Known rows, with every way that one mark hangs from another
j_72(j_143(j_131(j_193 j_510)) j_690): -.13 .11 -.01 .05 -.08 -.22 -.28 .03 .11 .05 -.27 .02 .06 -.25 -.22 -.08 .01 .19 -.02 -.11 -.14 .03 .10 -.22 -.02 -.02 .07 .03 .18 .09 -.06 .19 .09 -.18 .12 -.01 .01 -.22 -.03 .18 .02 .00 .11 -.09 -.25 .16 .12 -.01 .01 -.11
j_221(j_690(j_72(j_143(j_131)))): .10 -.07 -.08 .07 .12 -.04 .04 -.09 .34 .09 -.06 .02 .09 -.02 -.22 -.12 -.03 -.10 .00 .14 .13 -.05 .00 -.12 .15 -.18 -.08 -.11 -.02 .04 -.01 -.08 .21 -.01 .08 .05 .10 -.02 .06 -.01 -.02 .11 -.03 .14 -.01 -.12 .20 -.17 -.06 -.19
j_72(j_143 j_690): -.05 .30 -.05 .05 -.17 -.12 -.16 -.10 .29 .12 -.26 -.05 .12 -.09 -.26 -.22 .05 .11 -.01 -.16 -.10 .06 .15 -.26 -.08 -.20 .01 -.08 .12 .17 -.13 .14 .22 -.03 .04 -.05 -.10 -.21 .04 .13 -.05 .05 .07 .05 -.23 .11 .12 -.06 -.12 .03
j_284(j_337): .19 .12 -.06 -.29 .03 .26 .31 -.09 .06 -.09 .12 .11 .08 .13 .14 -.13 -.07 -.03 .02 -.16 -.07 .07 .12 .16 -.20 -.03 -.14 -.01 .12 -.04 .18 -.02 .18 .19 -.14 .03 -.15 -.02 -.01 -.24 -.39 .11 -.02 .34 .06 -.01 .11 .06 -.03 .06
j_221(j_690): .24 .12 -.04 .02 .07 -.02 .15 -.13 .37 .02 .05 .20 .01 .07 -.16 -.20 -.04 -.05 -.08 .01 .16 -.13 -.09 -.17 .11 -.12 .01 .07 -.04 .05 -.02 -.19 .25 .05 .09 -.03 .00 .08 .01 -.14 -.17 .12 -.15 .18 -.03 -.19 .22 -.08 -.09 -.10
j_510(j_131): .11 .14 -.16 -.09 -.07 -.03 .03 .10 .16 -.18 .07 .00 .08 .03 -.05 -.13 -.05 -.12 -.07 .01 .05 -.14 .13 -.10 -.09 .04 -.32 .25 -.15 -.13 .10 -.31 .17 -.08 .07 -.15 -.19 .04 .02 .00 -.24 -.01 -.25 .13 .03 .06 -.12 .02 .04 .27
j_337(j_131(j_193)): .02 .13 -.07 .07 -.04 .17 -.13 -.07 .03 -.11 .07 .20 -.18 .06 -.04 .13 .04 .01 -.01 -.04 .20 .06 .00 .03 -.19 .08 -.02 .18 -.09 -.09 .03 -.07 .03 .17 .17 .03 -.12 .14 .14 -.03 -.04 -.01 -.07 .03 -.03 -.06 -.04 .12 .00 .07
j_72(j_690(j_131(j_143 j_193 j_510))): -.05 .05 .04 .10 -.06 .01 -.07 -.02 .00 -.02 .00 -.04 .15 -.05 -.06 -.08 .02 .11 -.05 -.09 -.01 -.05 -.20 -.26 -.01 -.04 .11 .06 .05 .07 -.21 .05 -.02 -.03 .00 .00 -.03 -.06 .04 .12 .13 -.03 .17 -.14 -.18 -.02 -.07 .00 .04 .07
j_510(j_131(j_143 j_193)): .12 .12 .07 .02 -.04 -.17 .02 .10 -.08 -.22 .07 -.03 -.10 -.03 -.08 -.12 -.03 -.02 .01 -.02 -.09 -.07 -.05 -.08 -.04 .07 -.01 .21 -.23 -.17 .01 -.11 -.15 .03 -.01 -.26 -.14 .19 -.01 -.01 -.05 .04 -.26 -.04 .02 .15 -.33 .04 .10 .12
j_690(j_72): .04 -.06 -.14 -.01 .01 .10 .14 -.11 .15 .11 .05 -.13 .15 .18 .12 -.01 .10 -.03 .05 .05 .15 .02 -.03 .03 -.07 -.28 -.09 -.11 -.05 .06 .05 -.04 .06 .04 -.04 .11 -.14 .00 .09 -.08 -.03 .02 .15 .05 .13 -.11 -.04 -.06 -.15 .13
j_510(j_131(j_143(j_72(j_690)) j_193)): .05 .06 .10 .01 -.06 -.21 -.03 .12 -.08 -.17 .01 -.11 -.11 -.08 -.04 -.05 .00 -.01 .03 -.02 -.08 -.01 .04 -.13 -.02 .08 -.05 .15 -.17 -.15 -.04 -.07 -.19 -.05 .00 -.20 -.10 .12 .01 .02 .04 .05 -.19 -.03 .04 .15 -.27 -.01 .19 .05
j_131(j_510): .02 .03 -.11 .01 -.03 -.13 .10 .04 .02 .07 .01 .11 .10 .12 .16 -.09 -.03 .15 -.14 -.16 -.11 -.17 -.21 .13 -.03 .00 .14 .16 .13 -.03 .10 .08 .08 -.12 -.05 -.04 -.12 -.04 -.13 -.10 -.10 -.09 .01 -.05 -.06 -.12 .08 .04 -.24 .15
j_143(j_72 j_131(j_510)): -.10 -.20 -.04 -.21 .05 -.09 -.03 .19 -.10 .08 -.01 .13 -.06 -.07 .22 .19 .00 -.06 -.07 .07 .02 -.07 .18 .16 .14 .21 -.14 .08 .14 .00 .29 -.12 -.01 -.33 .06 .13 .13 -.10 -.21 -.08 -.13 -.07 -.02 .04 .12 -.02 .25 .01 .07 -.08
j_143(j_72(j_690) j_131): -.06 -.05 -.01 -.21 .01 .02 -.10 .07 .11 .06 -.05 .10 -.04 -.15 .07 .13 .07 -.10 -.03 .07 .17 .03 .33 -.17 .09 .09 -.29 .01 .09 .13 .18 -.22 .07 -.27 .14 .18 .09 -.11 -.09 -.01 -.16 .04 .05 .13 .07 .04 .27 -.06 .19 -.10
j_284(j_337(j_131)): .08 .09 -.14 -.19 .03 .37 .15 -.07 .05 -.16 .09 .18 .01 .11 .06 -.02 -.09 -.13 .01 -.14 .02 .11 .15 .20 -.25 .12 -.28 .05 .10 -.18 .19 -.03 .18 .27 -.05 .09 -.12 .00 .09 -.15 -.34 .08 -.07 .38 .00 -.04 .13 .08 .06 .07
j_131(j_143(j_72(j_690)) j_193 j_510): -.05 -.10 .26 .16 -.02 -.41 -.02 .09 -.35 .09 -.09 -.06 -.16 -.05 .19 .03 .04 .32 .00 -.21 -.29 .02 -.34 .10 .06 .04 .54 .03 .11 -.05 -.11 .40 -.44 -.05 -.14 -.11 .02 .07 -.16 -.08 .30 -.01 .10 -.26 -.06 .03 -.12 .01 -.03 -.18
j_284(j_337(j_131(j_143 j_193 j_510))): .03 -.02 .00 -.07 .06 .17 .12 .00 -.19 -.16 .07 .16 -.07 .07 .11 .01 -.11 .03 .03 -.21 -.18 .10 -.08 .29 -.20 .20 .03 .09 .14 -.27 .12 .20 -.09 .27 -.13 .00 -.06 .07 .02 -.13 -.14 .05 -.05 .19 -.04 -.01 .01 .09 .06 -.04
j_131(j_143(j_72) j_193): .11 .05 .31 .02 .00 -.17 .08 -.05 -.27 .04 .03 -.02 -.32 .02 .10 .03 .08 .14 .09 -.08 -.12 .11 -.09 .08 .06 -.05 .41 -.08 -.12 .08 -.03 .17 -.38 .13 -.13 -.12 -.01 .22 -.09 -.18 .11 .07 -.04 -.14 .13 .08 -.20 .05 -.01 -.16
j_221(j_690(j_72)): .17 -.06 -.09 .08 .12 .02 .15 -.13 .36 .09 .04 .03 .11 .09 -.11 -.14 .00 -.06 -.02 .09 .21 -.08 -.11 -.13 .09 -.22 -.06 -.06 -.04 .04 -.05 -.12 .18 .04 .05 .06 .01 .05 .10 -.11 -.04 .12 .00 .15 .04 -.23 .17 -.16 -.08 -.12
j_690(j_131(j_143 j_193)): .07 .04 .13 .01 .01 .22 .08 -.07 -.17 -.10 .19 .00 -.05 .05 -.04 .01 .01 -.07 .02 .10 .05 -.04 -.12 -.04 .03 .00 .11 -.03 -.18 .12 -.11 -.11 -.11 .16 -.06 -.07 .03 .14 .03 .04 .06 -.04 -.01 -.18 .05 .04 -.25 .09 .01 .10
j_131(j_143 j_193): .16 .16 .26 .07 -.02 -.12 .09 -.11 -.18 -.02 .08 .08 -.25 .04 -.02 -.11 .06 .16 .06 -.12 -.14 .03 -.22 .00 .01 -.09 .45 .03 -.15 .08 -.04 .15 -.30 .19 -.11 -.19 -.08 .25 -.07 -.15 .05 .07 -.06 -.18 .02 .09 -.27 .07 -.09 -.08
j_131(j_143(j_72(j_690))): .04 .11 .15 -.02 -.08 -.10 .06 -.05 -.02 .11 -.04 -.01 -.12 .01 -.02 -.10 .05 -.02 .01 -.11 -.10 .01 .00 -.04 .11 -.05 .15 -.12 -.04 .12 .02 .04 -.18 .04 -.15 -.09 .01 .07 -.09 -.08 .02 .08 -.02 .03 .01 .06 .00 -.07 -.02 -.04

Rows
-.06 .07 .01 -.01 -.02 -.16 -.13 .04 -.02 .04 -.14 .09 -.08 -.13 -.11 -.02 -.03 .10 .00 -.02 -.17 .00 .12 .06 .03 .04 .11 .02 .06 .05 .11 .13 .05 -.11 .06 -.06 .03 -.10 -.12 .06 -.06 -.06 -.07 -.09 -.07 .13 .06 .07 -.10 -.06 | j_72(j_143(j_131(j_193 j_510)))
.00 -.07 .00 -.09 .07 -.08 -.05 .11 -.10 -.07 .07 .23 -.05 -.08 .11 .07 -.01 .12 -.05 -.01 .00 -.10 -.06 .03 .03 .13 .09 .23 .06 -.02 .19 -.04 -.03 -.19 .13 .04 -.01 .03 -.15 -.06 -.12 -.06 -.01 -.12 -.01 .01 .05 .11 .00 -.05 | j_143(j_131(j_193 j_510))
.11 -.08 -.03 .11 .13 -.06 .02 -.10 .29 .07 -.05 .01 .02 -.04 -.19 -.09 -.02 -.03 .04 .13 .14 -.01 -.03 -.13 .12 -.17 -.01 -.09 -.03 .03 -.05 -.04 .14 .01 .10 .05 .09 .02 .08 -.01 .04 .11 -.01 .07 .00 -.11 .15 -.14 -.03 -.24 | j_221(j_690(j_72(j_143(j_131(j_193)))))
-.16 -.03 -.05 .17 -.07 -.02 -.17 .07 -.09 .00 -.07 .11 -.11 .01 -.03 .09 -.02 -.06 -.09 -.11 -.04 -.05 -.10 .14 -.01 .24 .02 .09 .06 -.19 .06 .09 -.13 .04 -.01 .00 .04 .03 .00 .07 .12 -.05 -.07 .01 -.13 -.06 .09 -.03 .02 .03 | j_337(j_131(j_143(j_72(j_690)) j_510))
.01 -.01 .05 -.08 -.01 .24 .11 -.03 -.11 .00 .14 -.04 .00 .08 .01 .04 .00 -.22 .00 .14 .06 -.06 .04 .04 .10 .05 -.09 -.13 -.14 .13 .00 -.21 -.03 .06 -.11 -.02 .10 .04 -.02 .04 .00 -.05 -.04 -.05 .10 .01 -.09 .02 .02 .14 | j_690(j_131(j_143(j_72)))
.02 .01 -.08 -.09 .03 .22 .15 -.01 -.11 -.14 .05 .17 .00 .09 .07 -.04 -.14 -.07 -.02 -.20 -.16 .05 -.02 .29 -.17 .21 -.09 .06 .15 -.26 .18 .11 .00 .24 -.16 .02 -.05 .02 -.02 -.12 -.21 .05 -.09 .28 -.07 -.01 .09 .06 .03 .03 | j_284(j_337(j_131(j_143 j_510)))
-.06 -.04 .02 -.05 -.05 -.01 -.02 .02 -.01 .10 -.02 -.11 .05 .00 .19 .14 .08 .06 -.01 -.01 .09 .06 .09 -.07 -.02 -.01 -.07 -.04 .11 .08 -.10 -.01 .03 -.14 .03 .12 .02 -.13 .02 -.01 .06 -.04 .16 .00 .05 -.06 .09 -.01 .07 .01 | j_143(j_72(j_690(j_131(j_193 j_510))))
.06 .08 .00 -.07 -.06 -.14 .04 .14 -.02 -.14 .04 -.06 -.05 .00 -.04 -.10 -.04 -.18 -.04 .02 -.08 -.10 .11 -.02 .04 .11 -.20 .12 -.18 -.15 .10 -.21 -.08 -.05 -.06 -.21 -.07 .11 -.06 .00 -.10 .03 -.29 .09 .09 .13 -.17 -.04 .10 .16 | j_510(j_131(j_143(j_72)))
-.16 .12 -.02 .12 -.11 -.07 -.22 -.02 .06 .05 -.20 -.15 .18 -.13 -.18 -.07 .01 .16 -.01 -.07 -.11 .04 .00 -.22 -.07 -.08 .06 -.05 .14 .10 -.27 .19 .14 -.07 .07 -.02 .02 -.23 .07 .26 .16 -.07 .17 -.14 -.24 .08 .01 .01 -.03 .05 | j_72(j_143 j_690(j_131(j_193 j_510)))
.11 -.03 -.08 .12 .09 -.06 .08 -.12 .36 .12 -.06 -.04 .10 .05 -.19 -.16 -.02 -.05 .01 .10 .11 -.03 -.05 -.11 .10 -.24 -.03 -.14 -.03 .04 -.07 -.04 .20 .05 .04 .03 .05 -.01 .10 -.03 .02 .10 -.02 .13 -.01 -.15 .17 -.17 -.12 -.15 | j_221(j_690(j_72(j_143)))
.08 .05 .10 -.01 -.04 -.20 .00 .13 -.14 -.18 .04 -.09 -.14 -.05 .00 -.03 -.02 -.04 .03 .02 -.08 -.03 .04 -.03 -.02 .10 -.03 .16 -.21 -.16 .02 -.11 -.20 -.03 -.02 -.22 -.08 .17 -.01 -.04 .00 .04 -.24 -.03 .10 .15 -.30 .01 .16 .06 | j_510(j_131(j_143(j_72) j_193))
-.06 -.14 .13 .04 .03 .04 .05 .08 -.34 -.01 .12 -.08 -.03 .03 .16 .12 -.02 .02 -.01 .07 -.07 -.04 -.19 .13 .08 .11 .19 -.03 -.04 .01 -.11 .05 -.21 .00 -.11 -.03 .12 .06 -.06 .04 .20 -.13 .04 -.24 .05 -.01 -.17 .08 .01 .05 | j_690(j_131(j_143(j_72) j_193 j_510))
.00 .13 .06 .15 -.05 .10 -.12 -.07 -.09 -.11 .05 .18 -.26 .03 -.12 .07 .02 -.03 .01 -.06 .06 .04 -.09 .06 -.09 .12 .13 .11 -.15 -.10 .02 .01 -.16 .24 .05 -.07 -.06 .22 .07 .00 .04 .02 -.12 -.04 -.06 .01 -.12 .08 .02 .01 | j_337(j_131(j_143 j_193))
-.22 -.25 -.19 .09 .02 .16 -.02 .03 -.05 .12 -.03 -.31 .33 .08 .05 .11 -.01 -.08 .04 .19 .01 -.03 -.05 .15 .01 -.11 -.16 -.21 .04 .02 -.11 .07 .09 -.05 -.08 .11 .07 -.20 .09 .22 .24 -.17 .21 -.14 .03 -.05 -.06 -.05 -.12 .19 | j_690(j_72(j_143) j_131(j_510))
-.04 .02 -.02 -.12 -.07 .10 .01 -.02 .10 .10 -.01 -.09 .07 .02 .11 .08 .09 -.06 .00 .03 .18 .05 .19 -.12 .00 -.05 -.20 -.09 .05 .14 -.06 -.14 .11 -.10 .04 .13 .00 -.12 .04 -.01 -.02 .00 .13 .10 .08 -.04 .13 -.04 .08 .05 | j_143(j_72(j_690(j_131)))
-.13 -.19 .06 -.10 .04 -.20 -.17 .16 -.11 .04 -.07 .06 -.07 -.19 .20 .23 .05 .13 -.02 -.02 .03 .04 .10 -.07 .06 .15 -.01 .11 .18 .00 .08 .04 -.11 -.33 .15 .16 .10 -.11 -.12 -.02 .04 -.03 .14 -.06 .01 .02 .17 .00 .20 -.19 | j_143(j_72(j_690) j_131(j_193 j_510))
.02 -.11 .10 -.22 .06 .01 -.03 .08 -.10 .01 .07 .11 -.22 -.11 .17 .24 .07 -.02 .05 .12 .15 .08 .28 .03 .07 .11 -.10 .04 -.02 .08 .21 -.15 -.07 -.18 .13 .14 .08 .04 -.11 -.14 -.12 .01 -.01 .01 .21 .05 .10 .06 .16 -.16 | j_143(j_72 j_131(j_193))
-.19 -.27 -.07 .14 .06 .08 -.05 .02 -.18 .08 -.01 -.33 .23 .04 .11 .17 .02 .07 .09 .19 .00 .06 -.13 .15 -.04 -.12 .01 -.19 .02 .00 -.19 .17 -.03 .00 -.03 .11 .06 -.12 .12 .20 .33 -.17 .26 -.24 .05 -.04 -.19 .02 -.07 .09 | j_690(j_72(j_143) j_131(j_193 j_510))
-.02 -.13 .26 .13 .00 -.37 .05 .09 -.40 .08 -.03 -.03 -.23 .01 .24 .06 .02 .28 .01 -.17 -.31 .01 -.32 .26 .10 .09 .56 .02 .06 -.07 -.03 .37 -.46 -.02 -.18 -.13 .03 .14 -.19 -.14 .25 -.05 .01 -.26 .03 .02 -.16 .05 -.07 -.16 | j_131(j_143(j_72) j_193 j_510)
-.13 -.13 -.15 .02 .01 .29 .01 -.07 .05 .09 .03 -.30 .26 .09 -.04 .08 .03 -.18 .09 .26 .15 .05 .10 .04 -.01 -.19 -.26 -.29 -.08 .12 -.09 -.08 .14 .06 -.05 .11 .05 -.13 .15 .20 .12 -.09 .16 -.07 .10 .00 -.09 -.05 -.08 .19 | j_690(j_72(j_143) j_131)
-.07 .08 -.09 -.06 -.04 -.12 -.10 .05 .06 .07 -.15 .09 .00 -.10 -.13 -.07 -.05 .00 -.05 .00 -.17 -.05 .17 .07 .06 .05 .00 .01 .08 .07 .17 .05 .14 -.13 .04 -.06 .05 -.14 -.14 .09 -.13 -.06 -.10 -.01 -.09 .12 .16 .04 -.15 .01 | j_72(j_143(j_131(j_510)))
.06 -.10 -.11 .10 .12 .15 .06 -.10 .29 .07 .02 -.10 .19 .03 -.21 -.08 -.05 -.17 .01 .23 .20 -.06 -.03 -.13 .13 -.16 -.17 -.17 -.08 .07 -.15 -.15 .25 .05 .05 .08 .14 -.04 .14 .09 .08 .04 .01 .09 .01 -.16 .12 -.14 -.03 -.07 | j_221(j_690(j_72(j_143) j_131))
-.03 .00 .04 -.10 -.05 .07 -.02 -.02 .04 .07 .00 -.11 .03 .00 .14 .13 .10 .01 .02 .02 .15 .09 .16 -.13 -.02 -.06 -.12 -.08 .04 .13 -.10 -.08 .05 -.09 .06 .12 .00 -.09 .05 -.03 .02 .00 .15 .03 .08 -.03 .07 -.02 .10 .00 | j_143(j_72(j_690(j_131(j_193))))
.00 -.19 -.12 .16 .13 .04 .04 -.04 .22 .08 -.01 -.10 .23 .03 -.15 -.06 -.08 -.10 -.03 .19 .11 -.10 -.15 -.06 .14 -.10 -.09 -.12 .01 -.01 -.16 -.05 .21 -.02 .03 .07 .17 -.09 .09 .11 .15 -.01 .04 .02 -.03 -.20 .14 -.15 -.06 -.07 | j_221(j_690(j_72(j_143) j_131(j_510)))
-.16 .13 -.08 .01 -.10 -.18 -.25 .03 .20 .08 -.28 .04 .14 -.20 -.25 -.13 -.01 .09 -.07 -.11 -.14 -.03 .15 -.22 .02 -.01 -.05 .02 .19 .09 .00 .12 .18 -.21 .10 -.01 .03 -.26 -.06 .21 -.05 .00 .07 -.01 -.26 .14 .22 -.05 -.03 -.04 | j_72(j_143(j_131(j_510)) j_690)
.06 .09 -.06 -.15 .02 .32 .17 -.07 -.03 -.16 .09 .19 -.05 .09 .00 -.06 -.11 -.15 .03 -.16 -.08 .09 .09 .22 -.18 .14 -.17 .01 .06 -.19 .19 .02 .04 .31 -.13 .02 -.07 .06 .04 -.13 -.28 .10 -.11 .33 -.02 .01 .07 .06 .06 .03 | j_284(j_337(j_131(j_143)))
-.01 -.06 -.03 .00 .03 .14 .04 .03 -.15 -.07 .16 -.01 .12 .08 .15 .09 -.01 .06 -.05 .07 .06 -.09 -.18 .05 -.04 .04 .07 .10 -.01 .02 -.11 -.06 .05 -.02 .03 .02 -.01 .01 .00 .04 .05 -.16 .08 -.20 .01 -.09 -.12 .12 -.04 .17 | j_690(j_131(j_193 j_510))
-.10 -.16 -.04 .07 .04 .22 -.03 -.08 -.07 .06 .04 -.33 .16 .05 .01 .15 .06 -.03 .16 .24 .12 .13 .04 .02 -.06 -.20 -.09 -.26 -.11 .09 -.19 .04 .03 .09 -.01 .12 .04 -.07 .18 .18 .24 -.09 .21 -.17 .12 .02 -.22 .02 -.03 .09 | j_690(j_72(j_143) j_131(j_193))
-.02 .05 .09 .12 -.04 .07 -.12 -.03 -.15 -.06 .02 .13 -.31 .02 -.04 .15 .03 -.04 .05 -.03 .08 .09 .00 .12 -.06 .15 .10 .06 -.12 -.09 .03 .02 -.21 .19 .03 -.03 .00 .20 .07 -.02 .10 .01 -.12 -.02 .02 .02 -.09 .06 .07 -.05 | j_337(j_131(j_143(j_72) j_193))
